Each row was made from one small tree. The marks that hang from a mark follow it in brackets, in alphabetical order. Every link used is in the known rows. Write each row's tree.
Known rows:
M{K Z{C{Q} D}}: [  0 -24 -20 -19  -8  -1   9  21  -2  65  26 -15  25  16 -15 -52 -45  14
   8 -13  13  -3  33  -8  15   2 -17  10  -9  -8   2  14  -2   2]
K{M}: [  0  -1  20   7   4  -3  -2  -3   0   2   2  -1   2   2   5 -16  -2   6
   5  -4   2   5  35   1  14   5   1   0   4   2  -2  -5   3   2]
Z{D E M}: [ -3  10 -31 -11  -2   6  -7  15 -11  37   3   2   5  14   1 -21 -25  21
   9   0  26   4  45  10 -11   3 -30  34 -19 -12   5   6  -7   3]
D{Z{M}}: [ -6  -4  -3  -8   4  -1  -9   3  -8  32  -1  -5   0  10  11 -25 -25  25
  -3  -1   6   2  43  -2  -8   1 -14   1 -11   4   1   3  11   5]
M{K N{C{Q W} D} Z{E}}: [-18 -18 -15 -31  -8  14 -24  31   9  43  -4 -12  44   2 -21 -16  29  32
   6 -42  29  -4  39   8  -9   5 -21  11  -5 -23  30   4 -11   4]
D{N{M} Z{C}}: [ 10 -16 -18 -21   7  -7 -11  31 -11  29   2  -6  23  -9  -4 -35  25  15
 -10 -26  16 -23  38 -20  -9   9 -23   4 -11 -17   0   8   7   2]
C{N Q W}: [ -9 -41  18 -22  12  -3 -21  11  -4   2  -7  -5  20  -4  12   0  15  15
  -7 -19   4  -4  -6   5 -16  -7   0  -5  39 -10  27  -5 -17   3]
W{C{N{D}}}: [ -8  12 -30  -2  -4   0 -14  16   4 -16   2   6  20 -16   9  -2  47  14
  25 -26   1 -15  -9  -7 -14  -1 -15   2  -7  -4  20 -11  -9  -3]
C{N{D{Z}} Q W}: [-21 -41 -21 -27   7   2 -31  29 -13  11  -6   0  33  -2  28 -17   1  22
  -3 -30  17  -8  -1   6 -28  -6 -21  -9  49 -12  26  -2 -12   8]
X{Y{G{K{M{N}}}}}: [ 11   4  11  35  11 -10  -1 -18  52  22 -36   6  18   8  -1  11  38   9
  10   6 -11  -3  53   9  48   9  -3  -7  -1  19  -4 -15   1   3]
Q{C{N}}: [  1   8   6   1   6 -12   0   6   1   3   4  -2   1  -3   0   3  26  13
  17 -12  -3 -11  -3  -3 -10   0  -7   4 -20   7   7 -15 -12  -1]
C{N{D{Z{E}} M} Q}: [ -8 -28 -31 -29  10   5 -13  33  -1  25  -3  -3  29  -7  30 -12   9  26
   5 -32  34 -12  47   8 -28   9 -42  20  36 -45   6  -1   1   8]
N{D{Z{C{Q W} E}} M{K}}: [ -4 -43 -26 -25   4  10 -28  34  -5  28   1 -10  44   7   1 -26 -22  23
   0 -43  46 -11  53  -5 -19  19 -28  21  15 -53  21  13 -13   0]
Y{E{Z{M{N{C D}}}} G{K}}: [  0  29 -17  11  24   3 -23  13  32  45 -39   7  27  -6   3   7  37  28
   2 -24  15  -6  46  16  28   6 -23   9 -40   8  13  11   4  23]
C{N{D{Z} M{K}} Q W}: [-19 -42 -21 -12   9   5 -30  32  -1  18  -3  -5  40  -6  26 -15  21  30
   5 -39  13 -10  49  14  -1   6 -12 -11  51 -30  29  -5 -15  11]
Y{E{Z{M}}}: [  2   8  12  -8  15   2 -16  -3  15  33  -3   4   6  -4   8 -18 -18  25
 -13  -6  24   3  39   8 -18  -2  -8  14 -11  -6   9   5   3  19]
N{C{Q W} D M{K Z{E}}}: [-15 -20 -14 -36  -3  20 -28  25  13  45   9 -11  48   6 -12 -22  12  29
   4 -46  35  -4  60  12  -9  17 -15  10   2 -46  29  17 -14   1]
E{Y{G{K{M{Z{C D{N}}}}}}}: [ 21   3 -32   7   3 -11 -10  17  31  80   4  12  29  16 -16 -63   2  16
  16  -6  17 -17  57 -24  56  -1 -26  -7 -18  25   6  -7  -3   5]
G{Y}: [  8   4 -10   3 -13   1  -6 -13  27   5  11  -5  -8   2  -4   4   8   6
  -5   5   2   7 -16  -6  14   5   4  -9  -4  -3   2 -12   2   1]
N{D{Z{E}} M{K}}: [ -6   2 -48   6  -2  12 -13  23   6  24   4   0  20   0  10 -16  -1  17
  16 -23  31  -7  63   9   2  18 -26  19   6 -40   6  -1   0   6]
Y{E G{K{M{N{C{W}}}}}}: [  5   5  25  20  30  -4 -44   0  24  28 -37   7  20  -9  -5  20  47  15
   5 -18   7   5  36  19  46   5   3  16 -23 -13  27   4 -10   6]
D{N{C} Z{E}}: [  2  13 -34 -14   4   3 -18  25  -7  42   4   3  25  -4 -13 -25  17  21
   0 -29  29 -10   3 -11 -21  10 -34  21 -30 -15   9   4   9  -4]
Q{C{W}}: [ -7  -7  13 -11   3  -1 -22   1 -11  -4   0  -4   6   9 -10   0  -3   6
  -3 -13   5  -4  -8   0 -22  -2   1   1 -19  -2  23   3 -22  -3]
K{G{Y} M}: [ 15  -5  12  25   9  -4  -7 -16  25   9   4  -2 -12   7   2 -12  -1  -3
   3   7   2  15  26  -2  62   5   6  -4  -8  -6   7 -20   7   7]
D{N{C} Z{M}}: [ -6   9 -19 -15   5   0 -16  23  -9  42   1  -4  24   1  -5 -33  24  38
  -4 -25   8  -8  31 -10  -7   8 -22   2 -37  14   7   7  10   2]
W{C{Q}}: [ -5 -22   5 -20  -4  -1  -4   0  -3  -4   2 -10  13  -2  -3  -3 -13   6
  -3 -19   4   0 -10 -11 -15   2  -7   8  -5 -22  13  10   0  -8]
W{C{N{D{Z}}}}: [-10   9 -43  -5  -2  -4 -23  19  -6   6   3   7  21 -13  16 -19  25  21
  23 -28   9 -15  -1 -10 -23  -4 -27   1  -4  -8  20  -8   2  -1]
M{K N{C{Q W}} Z}: [-14 -27  21 -24  -3   4 -19  16   7  48  -3 -18  33   3 -28 -16  28  29
  -4 -29   1   0  34   7   6  -3   1 -10  -7  -6  30   6  -5   4]
K{G M{Z{C}}}: [ 19 -14  29   2  19 -11   0   2   3  44   7  -6   5  11 -13 -53 -20  -1
   8  -2   9  -1  59 -15  40  -2  -6   6 -29   0   4  -1  12   4]
K{M{N{C}}}: [ -1  13  26   3   2  -3  -4   8   0  11 -14  -5  12  -7 -14  -3  55  22
   7 -18  -1   3  39   4  15   3  -5   0 -27   9   3  -1   9   1]
Y{E{Z} G}: [ 14   7  -2   2  20  -4 -16  -9  23  32 -20   7   4  -5   6   2 -22   6
  -9  -4  19   0   7  12   7  -7  -5  12  -8 -17   5   5   6  16]
E{Y}: [  8   4  -2   0  -8   3   0  -6  27  -1   0  11   3   3  -9   4   9  13
   6   5  10  -4   0 -13  -1  -6   3 -16   2  12   4 -11  -2   0]

Which tree is each row?
[  7  21 -33  17   9   2 -16 -13  56  66 -14  11  31  17   0 -14 -24  39
  11   1  23  -1  60  22  19   3 -10  16 -22   0   6  -3  -6  14]
X{Y{E{Z{D M{K}}} G}}
[  2 -20 -18 -13  -3   1   6  33  -5  48  -5 -19  23  11 -17 -24 -10  35
  10 -20  27  -4  71  -1   7  11 -35  42 -25 -15   3   3  -7   4]
Z{C{Q} D E M{K N}}
[ 11  11   2  18  31  -2 -19 -13  31  51 -21   8   3   3  14  -8 -28  10
  -9   1  14   2  41  15  30   4 -10  13 -14  -1  11   7   3  20]
Y{E{Z{M}} G{K}}
[ 28 -26   0 -21   5  -2   5  -3  37  22 -20  -2  16  15 -20   5 -27  19
   3  -6  35 -11   7 -23   2   4 -19  20 -14 -17  -3   0  -2  -8]
Z{C{Q} E{Y{G}}}
[ 24  -9   8 -11   9  -5 -28  -6  27  29 -25   8  22  13 -23 -21 -11  17
 -10 -10  24 -16   2 -18  -6 -17  -3 -24 -11  18  28  -1  -7   7]
E{Y{G} Z{C{W}}}
[ 27   2  14  14  22 -11 -14 -23  72  64  -3  11  29  13  -8 -24  -8  16
  14   3  18  -5  53  -7  37  14  -3  18 -28  -5  -6   1   1  -2]
X{Y{E G{K{M{Z{C}}}}}}
[  8  22 -31  18  20   0 -21 -13  53  72 -17  19  30  17   9 -13 -29  23
   2   7  22  -2  43  19  18   4 -21  16 -16   6   9   9  -4  16]
X{Y{E{Z{D M}} G{K}}}
[ 12   7  -9  27  24  -3 -14 -10  32  20 -16  11  -2  -4  10  24  -8  -9
   5   6   4   4   1  12  43   7   2  23  -9 -19   2   4  -6   5]
Y{E G{K}}
[  9 -45   1 -17  17  -1 -30  26   1  45   2 -13  36  -2   0 -27   1  32
   3 -38  37 -13  57  -3 -16  13 -23  22  18 -49  31  -1 -13   1]
D{Z{C{N{M{K}} Q W} E}}
[ 10 -29   9 -42   1  -2   5  11   6  51  15 -14  17  12 -17 -37 -40  12
  -5 -14  33  -6  22 -17 -26   7 -27  27 -13 -27   0  13   5  -5]
M{Z{C{Q} E}}
[  0  -3 -24 -28 -13  19  -4  18  48  47  15  -1  43   7 -20 -15  20  38
  17 -33  41  -8  63  -5   1  15 -19   1  -8 -29  12   3  -2   1]
N{C{Q} D M{K Z{E{Y}}}}
[ 13  10  -5   0   1   3 -22 -15  40  28   9   5   0  -8   0  -5  -7  12
 -16  -4  27   8 -13   0  -5  -1  -3   1  -2 -18  11  -7   7  17]
G{Y{E{Z}}}
[ 15   5  -8   6  12  -1 -14 -22  61  11 -22  13  17   1   1  33   8  18
   5   9  12  -4   1  10   8   5   8  18 -12 -18  -7  -3  -6  -4]
X{Y{E G}}
[ -6 -45  24 -29  15   0 -24  16  -2   4 -10  -8  24 -10  16   3  34  19
 -12 -25   6  -8  28  12 -14  -1   0  -5  45 -28  27   0 -19   5]
C{N{M} Q W}
[ 17   9  -5   2   3  -4  -4 -15  36  28 -23  10   7  10  -9  -7 -13  12
  -5   3  13  -9  10  -5   9 -15  -5 -24  -1  19   8  -8   7  12]
E{Y{G} Z}
[ 19 -37  18 -26  23  -3 -33 -14  49  35 -26   3  47  10  -9  -3 -27  25
 -20 -20  35 -10  -3  -2 -27  -1  -3   9   2 -20  18  14 -10   5]
X{Y{E{Z{C{Q W}}} G}}
[ 20 -10 -24   2  23  -5 -10  -4  49  68 -12   9  48  16  -1 -16 -48   9
  -5 -11  34  -7   2   1   8   4 -27  20  -6 -10   1  20   0   9]
X{Y{E{Z{C{Q} D}} G{K}}}
[  8   7 -29 -19  11  -3 -22  36  -4  57   5   5  30  -6  -3 -52  -4  31
 -10 -24  38 -14  38  -8 -17  -1 -34  26 -31   2   8   9  -4  19]
Y{E{Z{C D{N} M}}}
[  5  19 -33  33  -5   7  -6  12  34   5  -8  -5  13  -4 -18  17  65  11
  19 -17  -2   2  11   2  71   9  -2 -10 -39   2  14 -21   3   9]
M{K{G{Y}} N{C D}}
[-21 -25  -3 -34  -3  10 -23  31  -9  -8 -22  -7  39  -5  -6  13  48  22
  -8 -39   9  -5  -4   7 -17  -1 -11  -7   5  -6  22  13 -12   2]
M{N{C{Q W} D}}
[ -1  -5 -25  27  12   8   0  17  10  -5  -6   1  11  -3   9   1  21  -6
  16 -13   1  -5  56  11  58  10   2   0   1 -20   8  -7  -7  11]
N{D M{K{G}}}
[  3   9 -34  -8 -18  16  -6  13  46  37  14   9  22   3 -11 -20  19  26
  21 -13  38 -13  77  -3   6   8 -14   0   5 -22  12 -14  -8   6]
N{D M{K Z{E{Y}}}}
[ 19   7 -14  27  13  -4 -15 -14  39  52 -15  14   7  18   3 -19 -33  12
  15   5  30   2  52  -8  37   7 -24   8  -1  -6   9 -11   9   4]
D{Z{E{Y{G{K{M}}}}}}
[ 24  14 -10  28  20 -11  -9   5  48  36 -19  19  31   4   6 -35  23  16
  24 -19  19 -22  40 -17  39   0 -24 -26   4  39  14 -22   0  16]
E{Y{G{K{M}}} Z{C{N{D}}}}
[  8  15  -3  16  -2   7 -19 -16  52  44  12  -4   1   0  -2 -17  -8  33
  -6  -5  22  11  41   4  22  11   2   5 -16  -8  14 -17   2  20]
G{Y{E{Z{M{K}}}}}
[  4 -14  29   4  15 -10  -1   7   1  38 -13  -5  -2   1  -5 -31  17   4
   5   3  -2   5  77   6  45 -12  -7  -1 -11   0   8 -11  14  16]
K{G M{N Z}}
[-13  -1  -2   3  -4   0  -2  19  -2 -11 -17   2  11  -9   9  -6  44  13
   9 -16   1  -3  48   7  11   1 -12  -3  11   8  -3 -11   1  10]
K{M{N{D}}}
[ 24   5 -46  17   5   4  -5  32  19  48   4   9  25  13 -25 -40   4  28
  25 -10  40 -15  63 -23  45   6 -31  28 -46   4  17 -21 -13   5]
Z{C D{N} E{Y} M{K{G}}}
